What can hang from each mark
sutig: pepa ruvot
zuron: ruvot
ditepov: pamine sutig
gesivos: bina
tige: sutig zuron
ruvot: bina figak pamine
bina: figak pamine pepa ruvot zuron

(in the rows, 128 means zero)
Known rows, with every way that one mark hangs from another
sutig(pepa ruvot(figak)): [111 158 137 136 121 116 163 124  58 126 122 160 147 156 151 155 117 141
 101  67 160 132 132 103 146  79 112 119 187 132 113 161 154  96  98 133
 124 175 136  99 141 156 140 126  91 159  57 105 145 155 133  79 126 145
 148 141  76 131 121 127 136 191 136 136 103 126 116 152 163  81 156 109
 158 149 129 156 176 127  98 129 178]
ditepov(pamine sutig(ruvot(figak))): [163 218 148 165 139 105 138 163 101  88 149 146 163 176 155 210 162 107
 105 135  70  65 134  98 144 148 111 115 168 137 136 183 141  95 111  84
 140 169 153  88  99 171 102  93 162 171  32 113 139 124  83  64 115  82
 135 136  95  96 128 134 113 150  85  95 131  99 121 129 167  79 143 135
 115 166 137 103 217 105  88 155 183]
gesivos(bina(figak pamine zuron)): [164  91 150  68 150 101 116 124 191 118 143 110 123 139 100  63  91 127
 154 197  99 144 141 130 106 212 168 164 125 127 151 137  92 193  82 162
 133 112  97 166 111  88  98 103 173  73 112 179  97 157  92 136 136 153
 116 153 138 175 132 145 136 127 144 145 146 135 119  90 131 177  91 106
  95 135 124  77  70 144 109 151  94]
ruvot(bina(figak pepa) pamine): [118 135 122 143 166 138  98 109 160 116 139 114 108 120 151 144 109 134
 135 121 138 180 135 115 140 169 163 124 131 170 120 127 169 101 161 125
  99  95 110 113 153 127 101 158 106 169 207 118 123 134 153 154 160  95
 125  96  75  82  91 123 125  92 117 148 117 188 143  76 108 122 124 167
 126  72 132 138  77  83  88 104 104]
sutig(ruvot): [135 173 145 163 115 160 131 114  96 127 101 139 139 188 148 147 147 128
 114 100 159 107 145 114 143  70 118 107 167 102 125 160 130 168 127 120
 151 141 135 129 148 170 173 114 139 120  52 136 121 100 150 104  97 169
 121 129 137 123 140 114 117 144 137 100 143 100 128 167 134  79 163 111
 111 188 118 131 193 109 106 113 167]
ditepov(sutig): [163 159 122 127  61 151 122 141 115 108 128  95 160 163 140 135 131 105
  71 129  74  56 134 125 101 131 108  78 156 125 117 145 120 156 151 119
 148 129 152 142  93 138 146 109 174 120  85 136 142  73 128  83 116 125
 138 144 137 105 154 125 143 175  89  71 106  60 135 151 111  99 203  90
  96 149 157 107 201 125 198 129 155]
bina(figak zuron(ruvot)): [ 93  95 140 114 110 143 119 130 123 162 107 128 100 119 136 125 161 123
 130 146 133 106 156 173 131 177 116 132  97 115 168 101  98 197 118 160
 141 107 131 137 136 132 132 119 186  94 138 152 106  93 126 155  90 196
 155 115 155 176 180 136 154 139 133  86 174 116 135 122  82 170  96  81
 130 115 116 110  87 166 145  79  77]
bina(figak pamine ruvot): [127  77 136  96 113 130 120 132 155 142 145 129 153 107  34  97 110  99
 157 179  90 169 119 138 138 143 147 122 109 145 156 154 100 155 111 126
 149 121 108 169 127 155 147  89 173  95  95 135  94 116 132 115 144 152
 116 129 172 151 160 115 130 102 125 116 153 170 173 125 133 190  89 138
  84 179  78  98 145 129 101 135 128]
zuron(ruvot(bina(pepa) figak pamine)): [112 154 118 146 143 132 130 136 120 131 149 127 104  95 139 147 145 123
 147 109 136 122 100 112 143 126 134 130  88 127 105 101 175  39 158 143
  96 126 137  81 148 114  91 171  85 169 216 110 150 151 134 179 133  52
 144 105 107  87 110 142 126  78 129 162  93 139 126 125 139 111 125 156
 175  58 166 180  83 101 130 129 121]
tige(zuron(ruvot(figak))): [149 117 139  84  94 177 126 140 106 133 135 145  95 109 134 123 178 108
 100  82 136  80  62 183 139 101  88 129 101  81 133 117 112 133 101 169
 142 134 167 125 141 135 139 124 106 112 125 124 130 154 119  92 126  95
 146 138 136 140 163  77 152 140 141  88 122  89 102 152 135  90 156  78
 191 120 179 118 159 113 169 120 177]
ditepov(pamine sutig(pepa ruvot)): [158 170  68 162  96  81 182 137  98 124 103 160 176 188 185 202 116 144
  65 113 101  53 157  85  96 116 120 105 196 174 150 180 126 117 135  67
 149 182 153 125  69 169 122  81 165 165  38 110 167  87 118  46 117 132
 120 137 117 114  96 150 108 161  63 102 134  90 133 136 150  97 168 131
  73 156 147 101 203 162 140 156 146]
sutig(pepa): [131 113  73 112  63 113 161 118  96 135  93 121 140 153 146 115 112 132
  64  76 140  76 135 124  87 102 116  99 183 139  94 146 116 148 142 135
 144 172 154 152 104 149 170 112 119  98 101 121 140 116 157  72 123 151
 143 141 125 147 124  97 162 195 133 123  93 107 136 150 119 106 194  88
 112 150 165 141 191 155 179 138 159]
tige(zuron(ruvot)): [158  85  94  93  55 179 135 126 127 147 113 130  94 123 146 100 165 114
  97  92 143  63  85 173 118  82  88 118  91  93 138 117  93 170 128 160
 161 123 164 169 141 132 171 106 116  96 115 133 133 125 131 109 120 127
 133 134 180 135 163  90 156 137 153  59 147  63 109 153 112 106 168  75
 138 144 171 108 152 132 193 106 149]
sutig(pepa ruvot): [127 135 106 146 102 122 168 107  72 142  90 150 145 180 160 147 118 153
  83  73 174 109 146 110 119  55 119 105 191 139 128 154 128 140 126 118
 135 165 145 135 129 161 167 118 107 144  63 124 148 112 158  97 112 183
 132 144 113 132 115 128 139 180 131 123 130 108 125 168 135  99 171 108
 120 173 139 135 193 141 116 119 158]
tige(sutig): [126 128 146 121  79 183 108 121  94 118  96 113 150 143 119 108 148 120
  84  97 130 117 117 145 127 145 102  99 163  79  73 138  92 192 158 115
 152 124 167 140 134 165 194 128 117 104 121 151 123  96 143  85 119 150
 130 121 179  98 134 103 143 155 120 134 143  74 118 158 134 119 206  79
 120 205 130 125 220 139 177 111 180]
tige(sutig(pepa ruvot)): [ 98 125 139 139 100 134 136  96  53 136  66 147 171 158 146 134 125 165
  86  61 181 147 133 125 123  83 120 105 214 123 104 154 122 162 144  87
 134 150 146 132 120 150 191 130  96 148  81 135 151 122 162  71 118 190
 123 125 147  94 102 122 136 174 111 170 146  95 118 165 154 104 188  95
 125 195 128 140 212 167 126  99 161]
ruvot(bina figak): [151 178 163 126 131 154 111 126 125 103 135  97 134 139 149 151 141 112
 111 102 133 130 100  99 141 129 135 121 137  93  67 134 160 116 136 137
 110 145 155 115 154 163 121 114  98 135 118  91 122 136 126 114 157  84
 137 122  93 105 133 132 151 160 121 134  65 123 122 150 144  59 188 134
 133 135 149 144 175  82 155 171 158]
bina(pamine zuron(ruvot)): [118  98  84 118 105 106 150 144 129 188 118 151 121 134 113 104 146 122
 133 166 112  69 147 159  99 111 105 152  77  91 140 109  75 189 116 149
 169 122 129 157 108 115 137 111 147  50 113 151 125  93 100 156  78 176
 133 137 226 192 165 140 105 106 147  94 136  82 144 130  95 206 102 114
 133 125 120 106 102 192 162 140 104]
gesivos(bina(pamine)): [208 120 104 105 102 117 143 129 167 122 134  82 129 153 101  66  89 110
 114 185 115  93 103  88 111 128 151 131 131 111  98 165 108 154 119 154
 133 153 114 171 112 118 125 101 143  51 102 169 113 147 100 105 123 111
  98 164 170 143 113 103 120 115 146 138 107 102 133 142 165 140 146 117
  73 150 157 111 170 127 143 170 166]
ruvot(bina(pepa zuron) figak pamine): [118 173 149 125 184 117  96 116 131  85 147 127 112 113 163 152 130 142
 163  94 146 170 155 132 107 162 126 148 123 139 110  87 147  83 138 138
 103 102 126  94 151  84 108 185  73 149 189 111 142 153 129 151 153  94
 139 136  75 120 109 144 120 125 152 159  90 144  87  95 120  91 125 169
 187  88 138 149  46  95 113 164 101]
sutig(pepa ruvot(bina figak)): [120 192 152 154 159 116 147 105  95 124 115 127 141 164 176 182 122 154
 112  59 172 166 121  88 146  59 151 122 192 137  91 152 188  76 115 112
 102 175 153  96 141 158 120 110  67 188  76  80 154 162 131  98 146 126
 117 126  47 109  93 164 139 186 106 167  78 147 110 150 155  60 167 149
 137 138 140 162 152 109 116 148 152]
gesivos(bina(pepa)): [192 117 124 133 119 164 143 128 169  80 129  80 113 124 115  85 104 128
 106 141 132  98 129 100 122 128 133 104 150 120 102 128 107 144 154 142
 135 124 114 127 100  96 133 154 149  98 142 169 138 143 140 108 120 120
 118 145 119 129 104  86 140 162 135 123 132 124 120 151 123 113 136  93
  83 130 158 147 162  83 148 132 125]
zuron(ruvot(pamine)): [102 124  69 120  62 117 154 125  74 158 120 140 102 143 131 127 158  83
 120 105 134  68 112 142 114 110 118 120  91 124 127 144 130 114 147 165
 139 130 157 134 155 161 138 149 127  94 162 145 122  89 155 142  84 132
 155 145 196 110 157 114 125  74 153 105 125  60 137 141 120 112 170 111
 143 103 174 147 150 142 131 104 163]

Rows
[125 149 150  87  97 119 111 132  66  74 166 123 125 134  69 133 126  73
 168  86 108 159 103 131 126 127 124 122 102 139 134 150 140  66 123 162
 129 134 150 122 168 153 155 158 116 124 121 122 105 127 155 100 151  96
 172 166 116  98 161 114 129 103 155 140 118 119 122 148 138  84 162 138
 145 160 150 154 169  92 102 152 180] | bina(ruvot(figak pamine))
[ 67 103 117  90 111 101 123 118 100 154 118 142  88 133 139 117 150 119
 156 115 130 115 154 181 123 184 136 142  81 139 179 116 105 146 115 171
 131  93 141 133 156 123 123 150 162 114 175 167  97  90 144 170 100 174
 178 131 160 147 167 142 130  77 165 114 156 103 132 103  95 152 104 111
 155  82 139 121  52 163 109  82 104] | bina(figak zuron(ruvot(pamine)))
[ 95 186 117 130 126  76 155 118  36 113 133 168 135 171 136 158 116 117
 109  50 150 132 112 119 126 100 133 125 187 162 129 170 169  52  95 146
 110 174 144  90 153 147 132 150  55 167  94 117 137 157 147  91 139 133
 166 157  79 104 116 131 116 127 153 168  99 119 101 131 171  63 177 141
 172 134 160 160 147 131  61 118 183] | sutig(pepa ruvot(figak pamine))
[122 216 168 186 201 131 117 118 113  89 146 149 130 140 162 176 132 138
 161 105 167 179 132  94 158  95 143 138 147 140 112 124 194  45 141 106
 101 131 116  75 162 119 100 172  70 205 140  96 151 166 137 158 150  88
 131 111  63  79  86 136 105  98 136 161 108 153  97 125 156  66 131 187
 173 108 127 175 106  67  44 131 139] | sutig(ruvot(bina(pepa) figak pamine))
[169 162 132 200 165 130 127 137 185 135 133 132 174 151 154 168 105 164
 132 185  99 124 162  74 122  77 123 125 156 143 145 133 166  98 145  51
 116 122  96 130  74  99 100 101 139 187  75  97 170 124  86 140 133  98
  61  94 125  87  78 166  74 125  53 107 111 136 118 126 142 139 107 195
  92 124  96 112 127 124 122 146  91] | ditepov(sutig(ruvot(bina(pamine pepa))))
[146 137 134 144 150 154 110 111 174 111 103 113 127 129 180 147 122 168
 131 133 160 145 176 123 105 116 133 135 116 113 108  63 107 177 168 106
 143 104 120 125 121  96 148 145 114 123 153 124 130 109 138 146 139 144
 124 118 101 146 106 129 133 171 136  99 118 133 114 130  70 126 116 134
 124 128 116 131  77 116 182 138  47] | ruvot(bina(pepa zuron))
[ 98 132 167 109 150 109 109 135 103  81 162 148 106 102  70 127 127 116
 198 114 128 189 151 158  99 151 109 135  90 155 164  85 100  92 134 142
 139 102 110 103 138  88 156 202 119 120 160 130 117 132 153 125 153 126
 176 163  99 147 146 119 135 108 163 137 153 144  99 122 118 132  78 134
 177 126 108 141  80 114  95 147 101] | bina(pepa ruvot(figak pamine) zuron)
[ 88  82 158  95 151 104  90 120 128  94 147 133 109 101  80 119  99 135
 191 124 117 209 178 179 109 192 136 120 101 176 187  90  92 138 141 136
 139  75  85 132 141  98 148 181 162 129 170 146 104 111 174 149 150 166
 158 144 100 156 150 128 130 103 156 120 188 179 114 104  86 171  58 133
 132 118  86 121  42 115  93  89  72] | bina(figak pepa ruvot(pamine) zuron)
[145  93 144 144 150 126 127 171 141 114 177 146 152  82  28 104 113 106
 147 171  82 163 107 130 139 115  96 127 112 150 138 112 109  90 110 111
 147 140  82 114 102 119 125 136 128 111 119 111 133 150 110 113 149 100
 119 141 139 149 133  84 114 133 135 120 146 180 152 132 143 178  79 146
 141 169  71 140 159 114 114 172 133] | bina(pamine pepa ruvot(figak))
[121 129 112 142 165  93 140 109 148 178 115 152 155 148 150 140  86 184
 117 132 153 176 126  92 142 101 192 151 180 159 135 168 174 115 101  78
  99 156 107 146 110 151 100  68 106 180  82 103 145 164 124 130 138 147
  91 110  97 129  74 176 111 128 100 174 110 199 148 105 167 142 109 187
 103 132  90 107  91 151  79 129 109] | sutig(pepa ruvot(bina(figak pamine)))
[ 55  85 106 128 147 116 129 127 127 138 130 162  89 109 139 124 149 136
 160 128 127 122 169 178 121 189 122 151  86 170 197  73 102 128 128 157
 127  80 101 110 129  82 107 183 158 125 211 166 118 107 146 170 104 158
 159 118 135 164 145 128 115  80 155 103 178 136 131  85  89 176  70 111
 156  45 123 124  18 148 105  69  79] | bina(figak pepa zuron(ruvot(pamine)))
[ 84 162 154 124 130 110 127 112  19 116 114 169 142 150 133 140 123 139
 116  29 167 174 110 132 132 137 127 125 203 145 105 165 149  66 117 111
 109 151 147  90 151 146 151 175  55 185 119 128 147 167 149  76 137 125
 151 135 119  67 113 147 116 128 140 210 122 106  97 143 201  76 186 134
 189 154 156 151 170 149  74 107 206] | tige(sutig(pepa ruvot(figak pamine)))
[120 134 163 108 147 152  87 100 153 115 109  94 109 134 168 148 115 141
 136 132 147 164 169 131 124 172 159 129 120 118 126  96 117 200 138 125
 116  99 135 151 150 131 120 110 152 130 134 124 100 107 133 140 144 162
 132 122  83 145 138 162 154 161 128 120 118 145 120 120  86 123 127 116
 107 130 111 101  67 120 151 119  77] | ruvot(bina(figak zuron))
[129 170 114 101 127 117 106 104 114 112 116 112 106 174 181 141 120 129
 156 101 161 149 155 133  81 136 154 135 100 115 103 113 121 143 170 140
 119 101 165 148 166 132 147 140  93  97 154 120 118 110 148 142 146 142
 149 157 129 119 131 169 115 100 153 136  83  83  84 129  94  78 171 157
 122 127 165 121  71 121 153 149 113] | ruvot(bina(zuron) pamine)
[137 138 115 142 128 120 149 152 141 166 154 119 137 100 112 121 151 120
 133 163 115 107  81 101 147 104 137 155  87  88  92 121 156  92 117 133
 118 144 148 122 126 146  92  84 111 119 144  96 134 154  88 150 120  75
 114 108 171 114 133 158 117  93 102 155  69 131 153 132 162 147 126 168
 143 103 125 139 134 159 154 170 138] | zuron(ruvot(bina(pamine) figak))
[ 80  65 135 135 144 155 121 136 149 151 118 141 109  95 135 129 150 145
 135 150 120 122 170 164 130 164 111 130 104 142 186  68  97 183 120 140
 141  95  92 114 122  95 124 161 174 118 168 158 132  94 127 167  87 173
 149 102 125 178 153 105 142 154 134  93 187 144 138 104  79 192  56  88
 139  84  90 123  56 149 132  72  58] | bina(figak pepa zuron(ruvot))
[ 91  77 106 111 124 101 121 145 152 183 120 154 125 114 103  98 141 131
 145 182  96 100 146 155 124 169 126 162  88 117 182 104  87 185  96 143
 153 116 112 143 105 115 105 100 182  74 133 165 112 104  97 167  93 174
 139 119 195 193 169 138 121  95 136 105 156 124 154 107 100 219  65 121
 133 100  88  87  61 196 132 108  90] | bina(figak pamine zuron(ruvot))
[161  98 145 122 143 151 125 118 184  89 134  82 115 115 114  94  96 125
 110 165 112 147 127 109 143 186 146  95 157 157 133 131 132 152 126 149
 117 110  98 133 106  90 105 151 163 128 159 162 108 155 137 136 134 114
 116 116  80 126 100  84 160 162 131 121 154 176 139 120 126 135  95  93
  91 115 131 132 122  63 126 101 115] | gesivos(bina(figak pepa))
[135 118 113 171 159 132 147 157 176 163 159 134 136  74 119 135 144 128
 137 176 111 110  97 102 150 104 121 157  86 111 108 104 157  69 122 115
 106 147 117  91 111 105  81 115 100 140 182  99 170 153  87 169 130  67
  94  98 144 120 105 137 105 111 107 147 100 163 156 121 151 169  84 173
 148  81 103 152 104 135 143 160 113] | zuron(ruvot(bina(pamine pepa) figak))
[104 158 107 117 102 110 142 142  70 127 152 132 111 137 119 127 169  82
 126  92 110  75  85 141 139 135 114 124  90 116 123 140 149  68 119 189
 125 146 163 100 155 143 115 155 112 122 166 144 113 130 139 126 106 109
 176 152 156 105 161 116 132  78 152 123 111  77 130 153 147  89 162 120
 170  90 182 155 145 134 113 124 193] | zuron(ruvot(figak pamine))
[108  79 104 157 168 131 136 145 206 180 138 131 135  73 129 126 126 143
 140 200 108 132 112 119 158 142 146 144  94 133 141 104 155 116 137 105
 113 118  92 128  98 108  80  98 145 143 184 119 132 143 109 185 122 100
  79  72 151 137 106 135 123  92  97 134 141 195 180  93 119 210  50 175
 104  71  79 131  63 139 127 121  74] | zuron(ruvot(bina(figak pamine pepa)))
[147  73 108 142 115 128 138 153 164 123 161 138 152  95  46  89 111 117
 140 176 102 130 124 134 121  83 111 126 111 151 146 120  86 137 138  99
 164 120  91 156 105 129 171 123 147  96 102 133 130 101 128 125 129 130
 102 133 182 150 126  90 107 123 144 100 157 162 162 140 125 187  82 151
 102 174  74 137 160 127 124 152 125] | bina(pamine pepa ruvot)
[120  93 166  81  93 188 105 134  92 124 120 136 101  76 130 106 172 110
 103  58 138 114  41 189 143 134  85 124 116  67 111 110 100 151 123 143
 137 114 171 129 144 123 163 138  90 136 147 121 124 153 125  93 142  97
 155 126 163 112 150  91 157 143 117 125 145  79  88 149 156 107 180  80
 184 163 162 112 192 142 180  95 178] | tige(sutig zuron(ruvot(figak)))
[139 131 124 124 135 127 109 117 182 153 139 119 147 123 127 119 107 130
 131 172 112 154 116 113 140 152 165 140 135 126 107 153 147 141 142 120
 115 124 134 154 130 156 100  78 129 119 120 114 111 139 112 140 150 102
  91  97 135 119 117 140 108 107 112 150 108 174 157  92 140 150 128 171
  90 130 112  95 102 125 127 145 123] | ruvot(bina(figak pamine))
[122 137 132 166 151 162 143 143 148 136 142 116 123  76 143 143 156 120
 131 133 135 110 104 108 151 104 114 118 103 104 104  88 171  92 146 127
 110 134 130  81 128 120  93 142 120 157 184 100 158 142 115 160 124  76
 133  98  98 119 114 139 146 140 114 139 107 149 133 142 126 117 118 140
 149  78 118 172 129 113 160 140 109] | zuron(ruvot(bina(pepa) figak))
[118 130 148 183 208 131 115 115 189 140 128 148 152 118 148 138 107 179
 149 179 146 181 141  99 172 112 145 156 145 149 145 135 164 133 122  71
 116 114  70 122 126 131  95 103 117 178 111 105 138 161 108 172 138 131
  71  75 101 114  77 144  85 105  95 142 149 216 157  97 140 170  58 200
 114 116  59 116  74 105  54 109 100] | sutig(ruvot(bina(figak pamine pepa)))
[169  71 175 105 145 165 129 124 181  68 147  81 105  85  67  78  84 118
 153 173 116 189 127 113 138 160 157  97 121 170 154 127 126 144 134 135
 115 105  84 156 108 101 127 143 197 130 140 162 104 155 163 132 163 134
 100 133  84 132 114 101 167 154 127 128 183 189 145 130 120 152  64 109
  58 152 108 130 131  80 111 114  87] | gesivos(bina(figak pepa ruvot))
[118 112 105 130 128 120 136 128 184 195 128 126 131 111 127 109 125 130
 135 186 119 122 102 112 153 143 158 153  83 109 116 133 148 135 120 126
 106 121 127 154 119 142  92  67 144 130 154 128 115 124 108 170 120 118
  96  90 157 121 126 164 114  83 100 136 116 152 174 106 129 173 104 165
 101  94 102 113  97 160 138 125 105] | zuron(ruvot(bina(figak pamine)))
[192 122 117  87 118 105 129 125 168 117 128  99 120 151 125  64  97 115
 138 183 123 106 150 120  91 147 144 160 120  99 113 137  79 192 101 160
 156 118 117 170 105  85 136 118 139  45  99 175 113 141  98 122 124 152
 113 176 174 182 120 128 114 133 151 143 124  89 113 130 125 155 114 109
  84 156 138  96 111 148 152 175 121] | gesivos(bina(pamine zuron))
